What can hang from each mark:
Q350: Q562 Q652
Q562: Q350
Q99: Q603 Q652
Q824: Q238 Q562
Q652: Q99 Q350
Q603: Q99
Q238: Q350 Q824
Q18: Q238

Each row was made from one small tree. The marks that hang from a mark follow it in brackets, in the order of their numbers. Every link used is in the known rows. Write each row's tree.
Known rows:
Q238(Q350(Q652(Q99)) Q824(Q562)): [-0.69 -1.88  0.77 -0.75 -0.71 -2.46  0.30  0.01  1.03  2.19  1.85 -2.00
  0.59  2.88  0.55 -1.72  4.18 -3.13]
Q238(Q350(Q562 Q652(Q99(Q603))) Q824): [ 0.11  1.92  0.45  1.50  1.11 -2.54  0.38 -1.92  2.13  1.15  0.56 -3.28
  0.46  0.33 -3.02 -1.24  4.97 -2.10]
Q603(Q99(Q652(Q350))): [ 4.47 -0.66  0.54  0.16  0.02  0.90  2.26  0.60  0.10  1.67  1.47 -1.17
  2.21  0.75  1.48  2.01  3.64 -0.75]
Q824(Q238 Q562): [ 1.06 -2.08  1.93 -1.44 -2.14  0.00 -1.60 -1.40 -0.44 -0.59  1.53 -0.03
  2.17  4.36  3.11 -2.05  2.49 -2.28]
Q824(Q238(Q350(Q652(Q99(Q603)))) Q562): [ 0.37 -0.53  4.72 -1.32 -0.72 -0.32  0.59  1.21 -1.48  1.66  1.24 -4.77
  1.25 -0.23 -0.68 -1.65  4.06 -2.32]
Q652(Q99 Q350): [ 2.15 -1.47  1.75 -0.15 -1.16  1.69  1.06 -0.38  1.26  3.75  1.42 -1.05
  2.39  1.11  0.45  0.77  2.31 -0.90]
Q18(Q238(Q350(Q652) Q824)): [-1.21  0.35 -0.76  0.10  1.45 -2.59  0.29  1.54  1.25 -0.80  2.04  0.32
  0.92  2.83 -0.86 -3.68  5.18 -1.19]
Q350(Q652): [ 1.30 -0.19  1.56  1.47  0.52 -1.03  1.30 -1.25 -0.80  0.30  2.59 -0.63
  1.56  2.05  1.14  0.11  4.31 -0.89]
Q562(Q350(Q652)): [ 0.04 -1.24  1.05  1.20  1.77 -1.05  0.14 -1.69  0.99 -0.08  2.97  0.21
  1.10  1.61  1.36  0.19  3.38 -0.45]
Q238(Q824(Q562(Q350(Q652(Q99))))): [-0.64 -3.08  0.89 -0.36 -0.83 -1.32 -2.42 -1.48  2.40  1.36  2.49 -1.13
  1.01  3.01  1.21 -0.16  2.71 -2.32]
Q99(Q603 Q652(Q350)): [ 3.57  1.79  2.33  0.23  1.24 -0.22  3.58  1.17  0.03  0.67  1.44 -1.64
  1.52 -0.91 -2.32  1.21  2.44 -0.47]
Q18(Q238): [ 0.06 -0.34  0.87  0.15 -0.11 -0.28 -0.14  1.12  1.11 -1.29  1.58  1.69
  2.23  2.53  2.32 -1.66  2.60 -1.57]
Q652(Q99 Q350(Q562)): [ 1.80  0.44  0.47  0.75 -1.56  2.13 -0.50 -2.90  1.87  3.51  0.20 -1.10
  2.97  1.53  0.02  1.34  2.66 -0.79]
Q562(Q350(Q652(Q99))): [ 0.26 -2.16  2.33  0.86  0.53 -0.52 -0.27 -0.69  1.39  1.81  2.67 -1.42
  1.87  0.52  1.11  1.28  3.23 -0.69]
Q603(Q99): [ 2.17 -1.92  0.28  1.25 -0.04 -0.12  0.79 -0.95  0.77 -0.20  1.51  0.15
  1.27  2.65  4.54 -0.20  3.19 -2.11]
Q824(Q238 Q562(Q350(Q652(Q99(Q603))))): [ 0.60 -1.82  4.69 -0.98 -1.02  0.67 -2.14 -0.18  0.27  0.84  1.95 -3.96
  1.67  0.12  0.00  0.25  2.55 -1.35]
Q824(Q238 Q562(Q350(Q652))): [-0.08 -2.39  1.96 -1.16 -0.61 -0.02 -2.60 -1.85 -0.57 -0.35  2.84 -1.06
  1.63  3.13  1.99 -0.91  3.34 -1.05]
Q652(Q99): [ 1.37 -2.00  2.36  0.36 -0.85 -0.74  0.70 -0.74  1.36  1.58  1.46 -0.25
  2.32  1.74  2.23  0.07  2.37 -2.34]

Write each row's tree:
[-1.66 -2.39  0.61 -0.82 -1.32 -0.34 -3.75  0.78  2.64  0.43  2.34 -0.73
  1.79  3.01  1.06 -0.74  2.67 -1.87] => Q18(Q238(Q824(Q562(Q350(Q652(Q99))))))
[ 1.65  0.58  4.19  1.71  0.25 -0.55  1.86  0.42 -0.24  1.56  2.06 -3.59
  1.39 -1.05 -0.63  1.14  3.38 -1.42] => Q350(Q652(Q99(Q603)))
[ 3.73  1.35 -1.02  1.16 -0.18  1.41  0.56 -2.31  0.48  1.53  0.65 -1.72
  2.61  1.09  0.74  2.36  3.92 -0.43] => Q603(Q99(Q652(Q350(Q562))))
[-1.79  2.10 -2.26  0.87  1.22 -2.05 -1.30 -1.06  1.91 -0.96  0.95  0.21
  1.47  3.09 -1.49 -3.08  5.61 -1.16] => Q18(Q238(Q350(Q562 Q652) Q824))
[-0.77 -1.25 -0.88 -0.93 -1.70 -0.97 -2.27  0.25  2.20 -1.74  1.61  1.88
  1.68  5.13  2.44 -2.85  1.98 -3.25] => Q18(Q238(Q824(Q562)))
[ 1.17  2.49  2.83  2.52 -0.13  0.17  0.06 -2.60  0.40  1.40  1.13 -3.87
  2.03 -0.59 -1.23  1.61  3.85 -1.30] => Q350(Q562 Q652(Q99(Q603)))
[ 0.60 -0.80  3.81  1.30  1.42 -0.42  0.65  0.25  1.41  1.10  2.27 -2.74
  0.96 -1.27 -0.46  1.03  2.50 -0.70] => Q562(Q350(Q652(Q99(Q603))))
[-1.31  0.13  1.95 -0.84 -0.32 -1.15 -0.11  3.13  1.37  0.31  1.40 -2.70
  0.69  0.60 -1.22 -2.73  3.42 -3.03] => Q18(Q238(Q350(Q652(Q99(Q603))) Q824(Q562)))
[ 2.87  3.68  1.10  1.02  1.02  0.35  1.69 -1.81  0.37  0.63  0.64 -1.87
  1.95 -0.65 -2.97  1.61  2.80 -0.27] => Q99(Q603 Q652(Q350(Q562)))
[-0.13 -2.07  1.29 -2.44 -0.74 -1.27 -0.15 -0.07 -0.17 -0.23  0.84  0.20
  1.55  3.63  2.38 -3.88  3.49 -2.78] => Q824(Q238(Q350) Q562)
[-1.62  1.09 -0.82  0.66 -0.05 -1.56 -1.60 -0.87  2.39  1.24  0.70 -1.65
  2.00  2.00 -1.41 -2.12  5.17 -1.50] => Q18(Q238(Q350(Q562 Q652(Q99)) Q824))
[-0.70 -3.02 -1.33 -0.95  0.03 -2.17 -2.18 -2.00  3.55 -1.54  2.00  2.59
  0.46  5.16  2.97 -2.28  1.43 -2.97] => Q238(Q824(Q562(Q350)))
[-1.00 -0.91 -0.69 -0.50  0.55 -2.86  0.54 -0.54  0.49 -0.06  2.25 -0.28
 -0.06  3.81  0.86 -2.64  4.39 -2.74] => Q238(Q350(Q652) Q824(Q562))
[-0.09  1.29  0.35  0.10  0.80 -1.18 -0.77 -2.96 -0.75  0.23  0.77 -1.88
  1.95  2.38 -0.85 -2.28  6.21 -0.52] => Q824(Q238(Q350(Q562 Q652)))
[-0.01 -3.15  3.34 -1.38 -1.89  0.60 -2.70 -1.07  0.02  1.52  2.17 -2.80
  2.54  2.08  1.74  0.08  3.35 -1.28] => Q824(Q238 Q562(Q350(Q652(Q99))))
[-1.23 -0.75 -1.64 -0.80  1.16 -2.91  0.14  1.71  3.04 -1.52  1.27  2.35
  0.96  3.67  0.42 -4.79  3.83 -2.19] => Q18(Q238(Q350 Q824))
[-0.03 -1.68  2.06  0.07 -0.07 -1.22 -1.53 -0.51  2.51  0.41  2.23 -2.43
  0.43  1.18 -0.04 -0.17  2.23 -2.35] => Q238(Q824(Q562(Q350(Q652(Q99(Q603))))))
[-0.54  0.50 -3.14  0.38  1.21 -3.34 -0.51 -3.29  3.27 -0.76  0.50  1.62
  0.72  4.37  0.05 -3.53  4.28 -2.40] => Q238(Q350(Q562) Q824)
[ 0.83  0.91  1.47  2.32 -0.83  0.22 -0.62 -3.31  0.32  2.27  1.29 -2.67
  2.57  1.24  0.30  1.61  4.45 -1.08] => Q350(Q562 Q652(Q99))
[-0.06 -1.11  1.91 -1.60 -0.32 -0.78  0.26 -0.10 -2.10  0.32  1.94 -1.75
  1.34  2.67  1.16 -2.52  4.90 -1.73] => Q824(Q238(Q350(Q652)) Q562)
